Each row was made from one small tree. Brackets hold a mark, then the marks that hang from it, in alphabetical order. Every link used is in the known rows. Write each row's tree.
In the rows, zero is written as 128.
Known rows
(gomuzo (safam lepi)): [164 119 115 143 118 140 128 116 137 127 152 151 135 148 131 140 141 114
 124 176  99 117 166]
(tutes (lepi (safam gomuzo) veno)): [149 127 129 158  80 164 122 112 157 103 160 149 119 115 120 158 163 133
 138 181 116 125 136]
(zameli (mekin (zamin fimo))): [140 159 134 107 103 144  93 153 138 110 155 176 135 125 119 133 137 167
 184 153 157 119 165]
(fimo gomuzo zamin): [110 123 137 131  59 140  86  99 131 130 168 139 147 130  78 138 148 101
  96 179 157 130 145]
(gomuzo safam): [154 113 107 148 125 133 126 124 131 126 149 138 122 144 131 145 134 126
 134 147 105 131 170]
(mekin vodim zameli): [110 120 115 160 124 157 126 162 141 133 144 126  94 118 128 134  91 102
 154 192 128 139 163]
(zameli (mekin vodim (zamin fimo veno))): [136 168 124 112  82 164  92 175 153 112 150 182 110 154 116 134 106 149
 182 176 160 114 168]
(zameli (mekin vodim (zamin veno))): [118 168 131 135  87 158  98 175 151 116 153 159 112 148 113 134 106 144
 185 175 158 114 165]
(zameli (mekin vodim (zamin fimo (veno lepi)))): [134 176 124 114  84 174  93 170 157 108 152 185 112 153 108 133 107 151
 186 187 164  98 164]
(vodim (mekin zameli (zamin (fimo gomuzo)))): [128 145 152 128  67 148 103 153 126 125 166 145 128 125 108 116 119 154
 175 165  87 128 175]
(tutes lepi): [128 130 139 162 136 169 126 105 162 108 145 156 130 111 124 141 159 128
 149 184 138 137 138]
(zamin (fimo (gomuzo (safam lepi))) veno): [179 120  99 128  42 159  99 116 164 111 134 197 119 186 126 136 152 130
 109 173 134 112 165]
(veno (lepi safam)): [136 142 115 118 122 155 127 118 143 103 152 149 123 109 108 148 152 145
 143 179 126  77 139]
(zamin (fimo gomuzo) (veno (lepi safam))): [170 137  96 111  44 172  98 116 169  96 137 197 110 163 109 141 158 149
 121 180 148  81 150]
(fimo (gomuzo (safam (lepi veno)))): [151 110 126 146  57 147  95 106 137 122 152 139 139 155 114 151 148 107
 119 171 126 118 151]
(mekin vodim zameli (zamin (fimo gomuzo) (veno lepi))): [137 156  88 137  70 192  97 155 164 128 167 144  81 161  88 117  90 124
 192 216 140 106 180]
(mekin vodim zamin): [109 149 116 110 112 154 114 153 142 126 165 128  99 153 102 133  94 119
 186 183 119 130 166]
(lepi (safam gomuzo) veno): [145 111 118 135  43 121 122 133 130 107 160 135 114 134 128 161 156 139
 119 146  94 112 146]
(lepi veno): [111 118 136 177  84 125 149 125 137 109 154 140 125 154 132 133 161 132
 134 149 109 115 140]
(vodim (mekin (zamin veno))): [107 155 160 147  67 139 124 152 136 118 163 145 129 153 112 115 129 157
 166 158  77 117 167]
(fimo (gomuzo (safam lepi)) (zamin veno)): [145 130 117 157  33 154  93  98 146 136 172 149 139 168  79 131 146  93
  81 200 139 110 162]

Which tree is each row?
[133 165  96 106  85 181 113 151 166 114 161 171  89 184  96 125 101 133
 180 204 129  98 169] | (mekin vodim (zamin fimo (veno lepi)))
[167 137  96 117  63 165 114 123 168  98 138 203 110 162 121 138 158 156
 121 179 131  82 154] | (zamin fimo (veno (lepi (safam gomuzo))))
[161 120 117 159  99 139 139 117 138 124 159 150 132 161 131 138 146 114
 122 175  91 110 162] | (gomuzo (safam (lepi veno)))
[146 166  88  93  82 179 113 155 163 112 163 169  82 176  95 130  98 136
 179 201 123  94 172] | (mekin vodim (zamin fimo (veno (lepi safam))))
[140 145  88 135  67 177  97 161 158 134 163 140  78 162  98 117  88 121
 186 200 135 128 186] | (mekin vodim zameli (zamin (fimo gomuzo) veno))
[138 150  85 139  91 171 118 168 158 133 164 145  74 160 107 110  87 128
 190 199 123 127 190] | (mekin vodim zameli (zamin fimo veno))
[118 144 119 153  69 148 120 112 149 123 171 155 129 143  85 126 154 123
  96 196 134  95 151] | (fimo (zamin (veno (lepi (safam gomuzo)))))
[109 153 108 136  90 159 121 157 156 125 161 133  89 177 103 125  98 122
 180 187 120 121 170] | (mekin vodim (zamin veno))
[177 113 112 103  62 151  97 112 142 111 144 188 132 161 124 147 148 125
 118 167 128 120 157] | (zamin (fimo (gomuzo (safam (lepi veno)))))
[146 132 102 127  97 149  97 130 138 131 170 131 113 122 103 115 133 146
 189 167 132 135 181] | (mekin zameli (zamin (fimo gomuzo)))
[121 171 136 148  95 152 102 151 150 111 157 159 131 136 110 127 142 166
 186 166 161  97 159] | (zameli (mekin (zamin (veno lepi))))
[135 135 120 118  99 157 109 115 143 105 153 149 129 111 108 156 154 143
 136 182 126  82 137] | (veno (lepi (safam gomuzo)))
[136 161  86 141  95 187 117 161 164 128 167 149  77 158  97 110  90 131
 195 215 129 105 184] | (mekin vodim zameli (zamin fimo (veno lepi)))
[137 137 111 162  42 165  91  97 148 131 173 145 133 165  67 135 145 103
  94 196 150  99 157] | (fimo (gomuzo safam) (zamin (veno lepi)))
[111 129 129 156  36 145  93 103 146 128 164 145 136 155  80 129 153 105
  90 183 157 120 149] | (fimo gomuzo (zamin veno))
[118 150 116 152  86 147 133 114 149 121 170 155 124 141  85 120 153 125
 100 194 134  91 153] | (fimo (zamin (veno (lepi safam))))
[127 152 145 149  69 148 121 160 137 125 164 152 119 141 114 105 122 161
 173 166  79 121 180] | (vodim (mekin zameli (zamin fimo veno)))
[125 151 158 106  78 140 114 150 128 115 162 164 134 141 113 121 126 160
 167 156  78 123 168] | (vodim (mekin (zamin fimo)))
[109 140 129 159  39 160  92  96 152 125 167 149 139 153  69 129 156 108
  95 199 164  98 142] | (fimo gomuzo (zamin (veno lepi)))
[109 148 158 153  90 139 122 157 123 129 170 126 128 119 111 111 119 153
 180 163  76 128 173] | (vodim (mekin zameli zamin))
[136 173 126 111  67 178  78 166 156 109 152 182 114 155 102 139 107 147
 183 188 172  99 161] | (zameli (mekin vodim (zamin (fimo gomuzo) (veno lepi))))
[164 135  98 138  82 153 105 127 139 133 179 134 114 138 103 114 133 138
 182 179 116 123 185] | (mekin zameli (zamin (fimo (gomuzo (safam (lepi veno))))))
[137 165 125 110  65 167  78 171 153 112 150 179 112 155 110 139 105 145
 180 178 168 114 166] | (zameli (mekin vodim (zamin (fimo gomuzo) veno)))
[150 164 116 112  67 169  78 171 151 115 152 178 110 162 110 141 100 143
 179 176 162 115 173] | (zameli (mekin vodim (zamin (fimo (gomuzo safam)) veno)))
[108 159 153 173  77 153 126 155 138 125 169 132 123 135 104 105 124 158
 179 176  81 106 172] | (vodim (mekin zameli (zamin (veno lepi))))
[127 149 151 130  84 145 117 158 127 125 167 148 126 124 114 111 119 159
 177 163  78 127 178] | (vodim (mekin zameli (zamin fimo)))
[152 134 108 131  48 175  98 109 172 100 133 200 120 174 111 134 160 143
 124 183 156  86 146] | (zamin (fimo gomuzo) (veno lepi))
